What can hang from each mark:
samizu: fali
tuvu: kenaten kipefo
labome: kenaten
babo: labome rofo zibed
mimaf: kenaten lano
fali: maran samizu
dabibo: lano
kenaten: girore labome mimaf
lano: dabibo samizu
zibed: babo
rofo: babo
girore: zonur
sopap: zonur
zonur: girore sopap
kipefo: tuvu

Each row was made from one small tree. Brackets hold a mark, then the marks that hang from it, in alphabetical order. Every link used is in the known rows. Write each row's tree.
In the rows, 128 means zero.
Known rows:
{mimaf {kenaten girore}}: [141 138 143  96 137 130 120 118 108 155  97  83 119 111 125 101 121 118
 136 129 125 132 131 156 100 136 111 144 131 107 131  92 124 131 129 109
  72]
{kipefo {tuvu {kenaten labome}}}: [119 132 132 126 126 120 134 103 134 131 154 138 141 141 141 140 139 135
 129 158 155 122 140 135 132 128 131 129 111 146 120 164 150 156 134 123
 115]
{tuvu {kenaten labome} kipefo}: [101 131 123 161 123 115  98 115 131  96 115 169  84 131 132 135 130 151
 125 144 164 124 133 131 136  88 152 150 112 154 124 105 144 135 140 133
 145]
{kipefo {tuvu {kenaten {girore zonur}}}}: [165 121 126  87 134 126 133 113 139 126 172 105 142 122 143 132 134 132
 134 158 179  90 142 172 128 178 104 129 118 128 165 197 164 130 109 122
 112]
{mimaf kenaten}: [113 141 141  97 136 132 107 117 103 158 107 110 146 124 122  98 116 134
 134 134  95 159 112 143  87 120 112 119 120 115 134  80 110 146 131 104
  57]
{kenaten {girore {zonur sopap}} labome mimaf}: [109 125 110 132 118 124 133 152 151  81 105 129 127 153 141 148 106 142
 146 108 149  96 137  87 141 185 113 142 132 142 123 198 138  89 136 141
 229]
{labome kenaten}: [119 141 138 130 129 118 131 122 106 168 143 130 116 129 124 102 116 125
 139 138  97 151  95 139  97 101 111  99 123 124  84  87 120 142 105 114
  82]
{fali maran samizu}: [132 159 124 150 130 136 118 151 105 126 124 129 145 131 133 103 113 142
 134 145  72 171 110 149 105 143  84 119 135 139 148 149 119 130 139 116
 102]
{samizu fali}: [126 133 127 131 137 154 127 134 111 150 129 123 132 122 125 113 131 132
 104 141  61 130 118 137 116 148 101 116 125 117 111 113 136 170 119 109
 149]
{kenaten labome mimaf}: [ 95 143 117 150 118 129 116 140 134 125  91 151 155 161 134 152 124 136
 135 115 105 151 120  86 147 133 127 149 118 131 113 144 117 121 150 131
 168]
{kenaten girore}: [166 139 134 120 138 137 135 128 119 169 107 111 115 116 128 116 123 124
 133 132 145 126 126 159 133 157 101 145 130 130 119 121 143 131 129 112
 121]
{babo labome}: [136 147 126 143 127 139 125 122 111 158 129 145 163 145 130 131 114 123
 124 124  86 153 122 127 151  98 110 115 121 140 135 116 118 133 128 101
  95]
{tuvu kipefo}: [131 121 131 144 138 134  96 135 114 134 118 159 102 107 122  99 105 147
 132 137 160 146 110 141 118 116 119 125 117 142 127  79 134 141 131 113
 113]
{sopap {zonur girore}}: [127 150 131 121 137 141 107 132 127 165 115 141 103 129 106 125 132 141
 122 140 117 153 139 165  90 108 136 135 104 109  86 133 130 139 153  85
  85]
{kipefo {tuvu {kenaten girore}}}: [175 122 140 111 140 129 143 103 130 145 155  99 114 111 139 112 142 121
 131 160 179 105 153 181 123 146 118 140 121 129 130 167 168 153 117 125
 103]
{zonur girore sopap}: [120 133 136 146 135 155 126 139 119 128 116 145  87 116 119  88  97 147
 137 159 128 129 134 154  85 143 106  93 103 141  96 144 141 147 147 109
 108]
{lano dabibo samizu}: [124 138 142 102 137 118 113 116 137 210 127 131 113 121 116 123 107 148
 143 131 128 134 100 154 123 171 145 107 146 130 120  91 135 139 149  83
 113]
{tuvu {kenaten {girore zonur}} kipefo}: [148 116 118 116 131 123  99 123 135  93 129 138  86 115 135 127 127 147
 130 143 188  91 135 169 131 137 124 147 120 138 159 140 161 110 117 134
 136]
{kipefo {tuvu {kenaten labome {mimaf lano}}}}: [110 104 130 158 127 129 138 120 146  64 163 138 170 119 139 161 156 130
 117 147 164 134 155  97 131 146 145 126 117 152 152 178 128 136 127 165
 147]
{kenaten girore {mimaf {lano dabibo samizu}}}: [144 101 142 128 138 122 133 128 154 152 130 105 120  92 118 146 129 130
 132 114 160 118 132 130 137 199 165 127 163 128 151 118 128 103 145 137
 152]
{kipefo tuvu}: [151 127 139 108 143 136 129 123 116 168 161 128 157 116 129 105 118 130
 139 153 148 146 115 148 117 158  97 104 114 132 124 139 137 163 125  97
  89]
{sopap zonur}: [128 152 130 117 140 131 119 128 119 177 118 138 133 130 111 128 138 144
 122 123 128 160 117 149  92 113 122 140 128 124  92 111 128 140 135  96
 115]
{samizu {fali maran}}: [128 141 119 155 129 152 134 150  95 120 134 124 121 125 134 106 124 149
  98 139  24 124 114 141 120 117  90 105 116 120 133 134 123 162  97 117
 143]
{babo labome rofo zibed}: [174 160 115 110 122 146 124 142 120 168 157 153 190 146 114 107 134  88
 129 102  87 148 119 122 177  65  90 122 122 145 117  93 130 147 147 106
 114]
{zonur girore}: [135 144 130 133 134 150 110 136 116 149 110 140 114 123 119 112 113 139
 132 154 115 143 129 162 113 137 109 112  98 126 113 131 131 143 150  94
  80]
{zibed {babo {labome kenaten} rofo}}: [134 155 126  90 125 117 139 106  94 184 186 170 176 180 129 107 123  98
 127 116  94 147 109 128 149  27 126  99 129 144  93  70 100 145  89 134
  80]
{tuvu {kenaten girore mimaf} kipefo}: [142 112 124 154 127 135 107 122 140  84 107 133  61 116 136 116 128 140
 125 128 164 107 153 149 126  99 155 165 121 122 152 127 157 116 127 160
 155]
{tuvu {kenaten {girore zonur} labome mimaf}}: [110 134 103 126 109 118 127 126 157  80 101 126 138 161 145 179 142 137
 131 116 142  92 149 113 160 150 135 169 124 128 152 200 144  88 135 153
 195]
{girore zonur}: [127 140 115 102 132 133 110 138 121 144 124 142 173 139 127 131 113 144
 137 134 126 138  97 139 128 171  84 111 118 135 151 130 126 120 123 101
 118]
{labome {kenaten {mimaf {lano {samizu fali}}}}}: [ 97  93 134 168 132 145 159 132 127 136 157 108  75 110 125 132 141 122
  98 132  34 120 130 103  96 137 160  79 139  91 100  90 112 145 103 154
 171]
{tuvu {kenaten girore labome mimaf}}: [116 141 118 152 113 124 135 118 148  99  87 120 104 152 143 158 148 130
 127 122 137 105 159 119 155 119 148 181 127 127 126 168 150 109 145 154
 185]
{tuvu {kenaten labome mimaf} kipefo}: [ 90 123 116 169 116 122  99 123 144  69 102 173  92 143 136 142 131 152
 126 127 144 127 140 105 135  83 168 160 110 141 134 129 138 119 142 157
 175]
{rofo {babo {labome kenaten}}}: [ 85 148 135 125 118 105 138 119 103 162 129 135 118 162 117 123 120 118
 124 112  78 130 112 131 118  22 112 101 117 133  96 120  93 139  98  97
 101]
{mimaf {kenaten {girore zonur}}}: [138 133 129  66 133 122 112 126 117 138 112  88 150 124 125 118 118 128
 141 125 128 117 121 151 104 168 101 133 128 105 154 125 121 110 123 110
  82]
{kenaten girore labome {mimaf {lano samizu}}}: [127 108 128 167 128 133 154 139 151 133  83 114  99 120 129 177 139 121
 123 113 148 116 157  97 166 183 158 147 144 129 124 135 127  98 153 151
 202]
{zibed babo}: [139 144 127  96 143 133 145 116 109 161 112 160 166 144 129 107 124 138
 129 146 162 158 110 141 129 135 116 117 135 135 122  99 123 156 118 119
  87]
{lano dabibo}: [129 143 137  99 135 116 103 122 125 163 142 137 165 114 121 112 113 147
 144 130 142 146  89 145 117 150 117 115 141 141 131 110 123 139 141  94
  90]
{dabibo {lano {samizu {fali maran}}}}: [143 132 120 158 124 176 163 151 106 136  97 131  55 133 133 119 108 138
  86 143  26 114 107 139  92 137 118  99 129  87 137  92 143 163  99 117
 128]

Which tree is each row?
[114 149 126 113 115 102 162 137 119 142 140 133 131 154 107 103 138 102
 122 108  89 135 110 116 131  11 112  99 124 121  86 112 101 154 114  96
  93] => {rofo {babo {labome kenaten} zibed}}
[140 150 113 119 108 130 130 147 126 145 184 147 168 166 120 102 132  79
 134  86  48 148 114  88 158  13 122 109 119 119  95  99 108 131 125 140
 121] => {babo {labome {kenaten mimaf}} rofo zibed}
[121 133 132 128 130 136 129 135 120 170 149 118  89 116 124 116 115 163
 110 138  32 104 107 149 119 152 136  93 143 111 130 123 128 159 110  95
 153] => {lano dabibo {samizu {fali maran}}}
[129 125 132 133 124 123 143 128 124 143 130 105  94 134 134 112 119 116
 139 117 104 126 119 125 118 104 133 133 133 102  94 121 126 114 109 142
 129] => {labome {kenaten girore mimaf}}
[174 139 130 121 117 118 169 129 126 158 165 112 120 132 126  99 131  83
 129 112 105 126 133 120 157  55 125 118 141 107  83 109 128 132 119 112
  88] => {babo {labome {kenaten girore}} zibed}
[129 112 136 132 125 103 120 138 152  90 136 120 171 104 127 164 138 126
 134 105 183 125 131  90 155 186 152 153 161 146 142 157 112  97 151 151
 166] => {kenaten girore labome {mimaf {lano dabibo}}}
[140 103 138 158 130 123 150 138 122 105 150 102 115 101 127 122 136 107
 128 121 141 135 126 116 114 123 131 117 144 124 119 116 112 107 104 168
 125] => {labome {kenaten girore {mimaf lano}}}
[116 132 104 119 116 122 122 147 148 103  97 128 157 161 139 175 121 131
 142 106 131 108 130  92 166 176 120 167 126 123 140 188 128  85 141 135
 194] => {kenaten {girore zonur} labome mimaf}
[ 89 113 133 141 126 112 121 131 159 129 124 142 145 119 121 175 128 143
 132 110 144 136 119  85 146 187 179 118 153 142 134 122 108 107 161 132
 169] => {kenaten labome {mimaf {lano dabibo samizu}}}
[136 125 125 139 131 177 156 133 121 163  95 129  70 130 128 124 113 123
  94 143  72 119 112 137  95 167 129 107 133  83 117  81 156 170 121 109
 128] => {dabibo {lano {samizu fali}}}
[ 97 127 128  91 123 114 127 128 129  98 108 103 131 135 132 122 105 136
 147 122 150  99 135 112 100 179 111 134 133 131 120 153 123 103 132 120
 153] => {mimaf {kenaten {girore {zonur sopap}} labome}}
[ 96 100 121 190 122 121 105 130 142  32 120 174 114 112 131 156 151 144
 113 133 181 132 148  95 137 101 169 145 121 159 151 127 124 112 137 180
 170] => {tuvu {kenaten labome {mimaf lano}} kipefo}
[154 155 123 112 114 125 135 136 113 169 192 146 162 153 116  93 134  79
 131 105  68 145 104 116 156  24 106 101 122 131  81  75 114 145 125 115
  95] => {babo {labome kenaten} rofo zibed}
[122 143 132 110 127 114 161 100 101 168 168 160 156 164 136 111 118 113
 126 132 107 156 113 118 137  46 145  93 137 127  98  93  98 144  92 127
  63] => {zibed {babo {labome kenaten}}}
[151 159 121  88 133 137 124 118 101 175 151 177 202 175 128 118 125 108
 124 118 113 148 121 135 169  73 113 120 128 160 129  91 112 149 116 126
 107] => {zibed {babo labome rofo}}
[ 93 119 142 133 133 119 132 119 123 146  97 115 118 117 116 149 134 129
 124 129 119 144 135 111 108 160 153 112 134 134 123  75 102 127 150 120
 103] => {mimaf {kenaten labome} {lano samizu}}
[107 127 124 135 120 124 128 111 148 102 146 137 150 151 144 149 140 134
 130 143 133 125 151 108 133 125 145 141 108 132 135 186 142 143 137 143
 148] => {kipefo {tuvu {kenaten labome mimaf}}}
[120 109 111 136 122 121 130 154 147  69 113 127 178 126 135 186 138 126
 130 108 164 116 134  83 167 201 120 149 139 140 165 187 114  80 137 157
 191] => {kenaten {girore zonur} labome {mimaf lano}}
[152 127 135 119 128 114 145 101 139 134 147 108 114 133 146 143 141 123
 132 152 180  96 160 149 145 145 130 158 121 139 117 184 164 145 134 128
 138] => {kipefo {tuvu {kenaten girore labome}}}
[154 111 117  98 127 131 131 120 150 100 163 104 146 133 147 139 136 131
 136 142 153  91 151 144 131 167 119 136 115 115 176 212 157 118 110 146
 139] => {kipefo {tuvu {kenaten {girore zonur} mimaf}}}
[124 139 119 143 120 127 133 139 139 122  84 120 131 151 138 153 125 124
 136 105 130 122 140 100 163 150 135 172 129 123 111 156 132 107 153 137
 191] => {kenaten girore labome mimaf}
[104 119 122 169 124 127 128 144 133  81 105 151 172 125 127 162 138 131
 122 120 140 155 124  77 147 158 133 132 129 152 132 139 102 111 145 154
 165] => {kenaten labome {mimaf lano}}
[125 106 129 165 139 151 137 138 135 144 102 132 116 110 120 149 132 135
 119 126 111 149 127 116 126 172 143 103 133 130 145 101 119 119 137 140
 149] => {kenaten {mimaf {lano samizu}}}
[156 108 130 154 137 140 139 144 129 102 110 113 145  97 128 136 141 119
 119 119 155 138 138 121 139 168 115 139 142 134 148 138 121 109 128 158
 148] => {kenaten girore {mimaf lano}}
[121 119 145 121 133 112 131 125 117 103 108  95 149  97 124 140 142 113
 124 122 160 133 144 117 120 157 132 146 142 136 129 106 103 117 142 139
 104] => {mimaf {kenaten girore labome} lano}
[159 118 132 122 132 140 140 111 141 119 145 100 116 123 146 122 140 125
 131 146 154 104 160 152 125 140 135 146 118 116 146 191 160 140 119 145
 131] => {kipefo {tuvu {kenaten girore mimaf}}}
[154 104 133 159 140 146 152 139 141 143  94 105  96 101 121 150 136 125
 119 121 137 122 148 130 141 185 147 129 144 122 141 117 132 106 137 145
 171] => {kenaten girore {mimaf {lano samizu}}}
[112 118 118 162 118 118 107 122 150  72  97 143  69 137 141 145 136 136
 127 123 172  99 161 117 150 100 169 184 121 130 131 145 153 107 143 162
 193] => {tuvu {kenaten girore labome mimaf} kipefo}
[129 109 110 130 123 130  96 129 148  68 121 137  93 125 138 135 126 145
 131 127 165  94 140 142 136 132 142 158 117 121 174 156 152  93 118 158
 165] => {tuvu {kenaten {girore zonur} mimaf} kipefo}
[100 140 119 120 106 110 155 147 132 118 133 135 135 165 112 114 134 102
 122  92  68 137 118  90 132   4 130 108 122 103 103 133  94 139 120 118
 119] => {rofo {babo {labome {kenaten mimaf}} zibed}}
[141 141 127 129 116 121 158 130 121 159 172 141 142 141 122  97 127  96
 129 119  78 153 112 108 145  39 124  92 131 113  87  94 113 145 125 107
  67] => {babo {labome kenaten} zibed}
[103 107 144 130 126 103 116 127 129 106 184 131 164 100 119 120 127 128
 141 117 134 158  90 105  98 125 153  89 153 134 124 105  92 115 113 151
  92] => {labome {kenaten {mimaf {lano dabibo}}}}
[143 144 129 106 114 102 173 137 125 146 132 105 104 144 111 104 139  88
 124 103 120 110 130 129 148  28 114 125 135 112  87 130 114 140 115 103
 108] => {rofo {babo {labome {kenaten girore}} zibed}}
[132 116 147 124 145 117 122 122 135 169 145 132 135  88 113 137 125 141
 129 135 154 143 108 146 121 195 144  92 154 145 143  83 121 133 143 107
 107] => {mimaf {lano dabibo samizu}}
[133 122 128 130 130 142 128 110 134 119 154 127 143 133 141 119 134 135
 130 150 133 131 138 139 110 123 133 122 108 124 155 166 148 149 121 139
 114] => {kipefo {tuvu {kenaten mimaf}}}
[142 109 135  88 139 123 119 133 115  98 132  88 173  90 121 131 133 119
 129 128 159 125 129 143 104 188 103 119 137 124 179 119 106 103 117 133
  74] => {mimaf {kenaten {girore zonur}} lano}
[139 113 160  88 142 106 110 115 120 120 148  84 166  71 116 112 137 120
 135 122 177 133 119 151  96 172 134 123 162 127 164  94 104 122 132 125
  53] => {mimaf {kenaten girore} {lano dabibo}}
[131 107 123 137 131 128 115 128 138  68 136 141  62 109 132 101 109 155
 135 148 204  77 145 162  99 145 121 128 126 150 148 150 170 112 112 146
 174] => {tuvu {kenaten {girore {zonur sopap}}} kipefo}
[110 119 120 162 127 138  93 122 134  81 113 158  83 125 132 114 130 152
 124 135 141 134 135 136 112  86 152 143 112 129 156 111 143 130 130 153
 140] => {tuvu {kenaten mimaf} kipefo}
[146  91 130 178 134 135 118 129 138  50 123 133  85  83 129 128 151 133
 114 134 198 114 162 139 127 118 157 149 132 141 168 121 142 109 122 185
 152] => {tuvu {kenaten girore {mimaf lano}} kipefo}
[111 138 123  78 121 109 110 125 127 121 100 100 157 140 131 147 119 125
 141 113 136 110 129 119 127 174 116 154 127 114 141 142 116 100 136 113
 117] => {mimaf {kenaten {girore zonur} labome}}
[117 144 138 101 127 113 124 115 119 144  94  93 125 135 130 129 124 117
 138 120 130 123 137 126 123 140 128 162 132 116 109 114 119 124 144 115
 107] => {mimaf {kenaten girore labome}}
